Known rows, with every step that occurs:
V W: [ 38.9  16.5   6.0  -5.0 -13.5  -9.6  13.4 -12.2  -3.2   4.1   5.4  -6.7
  10.9   1.2   3.0 -11.9  18.4  10.1 -11.9  -1.8   1.1]
T W S M R F: [-11.6 -22.3 -10.4  -3.0  39.7   8.3  32.5   0.6  -3.9  -1.6 -35.4   0.2
   4.8   0.6  19.5  -4.8  49.0  34.0 -10.0 -17.0  -3.0]
W V: [ -5.1  16.9   2.8  13.5  21.4 -30.5  12.9 -25.3   2.7  -4.8 -10.6   1.5
  -3.3  -5.8 -10.5 -43.8  -4.6  15.0  -6.5  -5.5   0.2]
R M T: [-41.3 -11.9 -17.5  12.7  19.9  30.3  -3.5   8.7   5.4   0.7 -18.0   6.5
  27.6  -4.3  10.7  33.1  28.6  10.3 -25.2 -10.7  -2.7]
W F R: [ 15.1 -29.1  -1.3  -5.9  46.6 -13.3  21.1  -8.7  -0.3  -6.5  -2.7  -6.8
 -10.8  -2.1  15.4 -27.1  20.6  -2.8   2.0 -44.3  -9.9]
F W: [ 20.9  24.4  -3.5  -0.3   1.5 -38.2  -8.2 -22.5  -1.8  -5.6   7.1 -15.6
  -5.3  -5.0   9.2  -3.1   2.5   4.7  -9.6 -11.9 -13.8]
V W S M R F: [ -5.5 -17.6  -2.2  -8.8  34.2  19.1  41.5  -0.7  -3.6   1.0 -32.2   8.4
   2.3   5.7  16.5 -21.9  52.6  33.5 -13.6 -23.0  -8.0]
S M R F W: [  8.4   0.7  -4.7   1.5  38.2 -10.4  20.7 -13.5  -4.1  -4.6 -15.0 -14.3
  -6.6  -1.2  28.3 -18.7  37.3  16.1 -20.2 -24.6 -22.3]
S M T W: [-11.9 -40.4 -25.0  16.7   4.3  -6.7   1.0 -12.7   2.6  -0.4 -18.2 -17.7
  25.7 -10.7  17.0  46.9  32.8  14.9 -26.1   3.5   8.2]
S M T: [-44.7 -52.2 -20.7  13.1  10.8  31.0   6.5  -5.3   8.1  -1.0 -21.0   7.2
  12.4  -2.8   9.2  28.3  28.6   3.9 -24.8  -7.5  -0.6]
T W: [ 23.1   2.1  -8.3   6.6  -3.9 -32.4  -3.9  -8.8  -4.1   0.2  -0.6 -22.8
  16.3  -8.5   9.2  24.1  11.6  12.2  -5.9  10.8   9.5]
M T: [-26.8  -3.6 -15.2  14.9   3.1   8.6  -2.4  -4.6   2.2  -2.4  -8.2  -1.5
  15.5  -0.5   2.8  18.8  16.5   5.2 -28.1  -8.4  -1.1]
M R W V: [ -0.8  37.2   0.7  17.8  31.0 -51.0  12.3 -23.1  -4.6  -9.8 -12.8  -3.9
   3.1  -3.4  10.4 -65.4  19.6  37.3 -25.3 -30.4 -11.5]
V W F R: [ 38.8 -20.1   2.5  -9.4  37.4 -20.5  29.3 -15.5  -2.5  -4.3   1.0 -11.4
  -4.0  -1.2  17.7 -34.3  31.0   3.5  -5.8 -45.3  -9.7]
M T W R: [ -8.3 -23.2  -8.3   5.1   9.4 -39.3 -11.7 -21.0  -1.1   0.7 -22.6 -14.0
  21.1  -0.7  15.7 -18.7  37.6  16.6 -15.2 -13.6   5.2]
M T W: [  1.8   0.4 -20.6  17.8  -2.5 -24.3  -5.5 -11.3  -2.2  -1.4  -7.4 -24.4
  28.4  -9.0  12.1  39.2  23.6  15.7 -27.8   2.7   8.0]
M R: [-16.1   8.0  -1.7   7.2  17.4   4.0  10.1   4.9  -2.8 -10.2 -17.3  14.1
   0.1   4.9   7.7  -8.4  12.1   6.9 -17.8 -26.0 -13.0]
V W S M: [ -6.8 -49.7 -10.3 -17.3  -3.1   4.2  17.3 -19.9   7.5   0.9 -25.3  22.0
  -1.0  -1.8  -4.2   9.3  23.9  25.9   8.0 -12.3   3.5]
E W F: [ 17.2 -30.3   3.5  -9.1   6.3 -30.8  25.9 -22.3  -3.2  -1.0   5.1 -17.1
 -12.8  -2.0   2.8 -21.7  -8.4   3.2  14.8 -20.0 -29.2]
F R M T W: [ -7.1 -13.9 -23.5  16.7  26.8 -10.3  -6.3   2.2   0.8  -2.7 -14.9 -18.8
  36.3 -11.2  24.7  45.0  43.6  16.1 -26.9 -16.4   5.2]
M T W E: [ 19.6   1.2 -18.0  11.4 -11.4 -41.7  -1.3 -19.4   2.4  -8.3  -5.4 -12.1
   9.0 -11.2  -0.4  33.2  16.0  15.6  -3.9 -21.4  23.3]
R M T W F: [  2.1 -22.4 -16.8   4.8  27.4 -11.9  20.0 -18.5  -2.2   1.1 -18.5 -22.4
  22.1 -14.7  17.5  16.7  26.6  23.0 -14.9  -9.4  -0.8]
W S M T: [-51.9 -49.8 -26.2   3.4   7.4  17.6   4.4 -14.0   9.4  -3.5 -30.8  19.3
   8.6  -2.8  -2.2  32.3  25.9  19.3 -15.2 -17.3   2.0]

Rows:
[ 26.4  -2.4   0.6  -9.7  18.0 -30.5  18.1 -17.8  -8.6   2.0   2.2 -22.7
  -2.3  -5.5  19.7 -41.5  16.0  24.6  -3.0 -17.8  -9.7]	R W F
[ 15.9 -13.5   5.3  -5.7  31.3 -23.2  13.0  -5.3  -8.1  10.1 -16.5 -25.9
  10.4   2.7  24.3 -48.0  46.8  21.2   0.0   0.0   4.8]	T W R F
[ 17.3  38.5   3.0  11.3  38.9 -54.6  19.4 -36.9  -2.8  -3.8  -6.3 -21.2
  -7.6  -8.1   5.4 -59.8  13.1  25.5 -15.6 -11.6 -10.0]	R F W V
[ -1.9  11.9  -1.4  14.6  52.7 -36.9  30.8 -35.2  -0.3  -7.7 -24.0  -8.8
  -9.4  -6.8  13.0 -58.2  27.0  28.4 -23.2 -24.9 -16.4]	S M R F W V
[-17.6 -57.3 -19.3 -10.5   2.2  -9.5   5.7 -17.5   6.7  -1.3 -28.9  10.3
   2.7  -8.0  -0.1  30.9  19.3  26.1  12.5  -3.7   9.8]	T W S M
[-25.5 -28.2   3.9 -10.0  30.2  11.1  -6.9   6.0   4.2   5.7 -25.8  13.4
  14.5   0.4  15.3 -21.8  30.3  10.3   9.4 -14.3  -2.6]	W R M
[-13.2 -21.9 -14.9   6.9  42.1  17.0  16.6  -3.0   3.2  -1.5 -18.7  -1.4
  26.4  -4.9  22.2   9.9  50.1  14.4 -30.0 -39.2  -9.1]	V W F R M T
[ 48.8  13.4   3.5  -7.1 -20.0 -30.6  14.5 -18.9   1.5  -3.4   4.9   2.6
  -5.1  -3.5  -6.7  -6.1  11.3  10.0   8.5 -25.3  16.5]	V W E
[ 29.4  27.2   0.5  -2.9  21.8 -28.1   8.5 -15.4  -6.4   1.2   5.6 -28.7
  -4.4  -2.2  19.0 -20.4  22.8  13.1 -10.6  -7.7 -14.1]	R F W
[-32.3 -39.5  -6.8   6.0  24.8  26.6  18.7   2.1   3.1  -8.4 -31.0  22.5
  -3.6   2.5  13.9   1.1  24.5   4.5 -14.3 -26.1 -12.3]	S M R
[-21.6  -1.5 -27.2  -3.0   2.9 -26.5  -8.5 -13.6   2.3  -4.3 -27.5   3.7
  26.4  -9.1  -4.6  45.1  25.1  41.4  -5.7 -12.9  10.1]	R M T W S
[-19.3 -10.5 -28.1  -2.9  18.6 -30.3  -8.3 -10.9   3.2  -7.5 -26.1   3.8
  24.3  -8.5   2.9  40.7  35.5  37.0  -6.2 -30.8   7.9]	F R M T W S
[ 28.9 -29.1  -7.0  -2.1  43.1 -34.5  18.5 -13.7  -3.3  -5.9  -2.9 -21.2
  -0.8  -7.5  21.7 -12.2  27.0   4.9  -1.1 -38.6  -4.0]	T W F R
[-11.7 -26.9  -1.6  -5.1  27.0  -8.6  -9.7   1.1   1.6   6.2 -27.0  -0.6
  24.6  -5.1  20.5  -8.9  37.5  18.8   6.9  -8.0   3.1]	T W R M
[ -2.5  12.7   3.4   3.2  38.8  16.8  29.0  12.5  -8.1  -0.1 -16.5  -4.3
   1.7   6.8  19.1 -27.4  34.7  15.5 -16.5 -16.1 -10.6]	M R F
[  0.6   4.8   5.4  12.8   8.7 -54.9  15.0 -30.0   2.1  -6.1   0.3  -7.8
  -7.6  -3.4 -10.6 -41.8 -11.4  12.7   3.5 -14.5 -22.8]	E W V
[ 16.2 -29.6 -14.7   5.6  44.1 -30.0  17.3 -15.6  -2.2  -8.1  -7.6 -22.5
   7.1  -7.8  23.1  -2.9  35.3   7.5 -15.0 -42.5  -5.1]	M T W F R
[-42.7 -42.2 -27.0   3.1   6.7   1.2   0.0 -14.5   5.6  -2.8 -25.4  10.3
  12.9  -3.0   8.3  20.6  37.0  31.8 -20.1 -21.8  -0.2]	R W S M T
[ 32.7  29.7  -2.2  -0.9  16.8 -42.2  15.5 -19.3  -2.8 -11.0  -4.7  -8.6
 -16.9  -3.5   9.7 -15.9  21.5  15.2   1.3 -43.8  -2.0]	M R F W E
[  9.0 -20.5   1.3  -4.1   7.8 -44.0 -10.2 -18.9  -2.8   3.1 -16.7 -12.1
  10.0  -0.2  13.8 -31.9  27.8  13.2   2.0  -7.4   5.8]	T W R
[ 41.0  -3.4   5.9 -12.4   8.0 -14.9  34.9 -26.5  -5.3   3.4  -1.8 -13.7
  -0.4  -3.9   5.6 -32.3  13.8  15.2  -4.0 -12.4  -6.4]	V W F
[ 13.8 -24.9  -0.9 -10.1  50.8  12.0  22.8   3.2   1.3   0.7 -12.2   1.5
  12.8  -5.8  23.4 -10.2  40.7  10.5   0.3 -37.2  -9.5]	V W F R M
[  7.7 -32.3 -22.1  10.9  -6.7 -28.6   4.5 -20.5   6.3  -7.2 -14.9  -6.8
   6.8 -12.9   4.0  39.7  24.0  14.3  -1.8 -20.6  23.6]	S M T W E
[-36.1 -13.1 -14.2   7.1  27.6  -1.5 -12.2 -10.9   4.3  -0.7 -26.0   1.8
  24.6  -2.6  19.2  -1.0  41.1  15.5 -25.1 -27.0  -9.9]	F W R M T
[-19.5 -54.7 -11.8   5.1  15.1 -25.8  -5.9 -21.7   2.2   2.5 -32.0  -9.4
  18.4  -2.4  20.3 -12.7  45.1  16.0 -12.7 -12.9   5.5]	S M T W R
[-12.8   4.4 -25.3  -1.4  -7.0 -41.3  -7.9 -22.0   0.7  -5.6 -21.7  -1.1
  18.2  -6.8  -8.9  36.4  16.8  37.3  -7.8 -11.8  10.6]	M T W S
[ -0.3 -17.8   7.4 -12.6  21.5   5.7   1.5  -1.9   1.9   8.3 -22.6  10.1
  21.3   0.9  16.9 -29.7  40.9  17.1   2.0 -15.2  -2.1]	V W R M
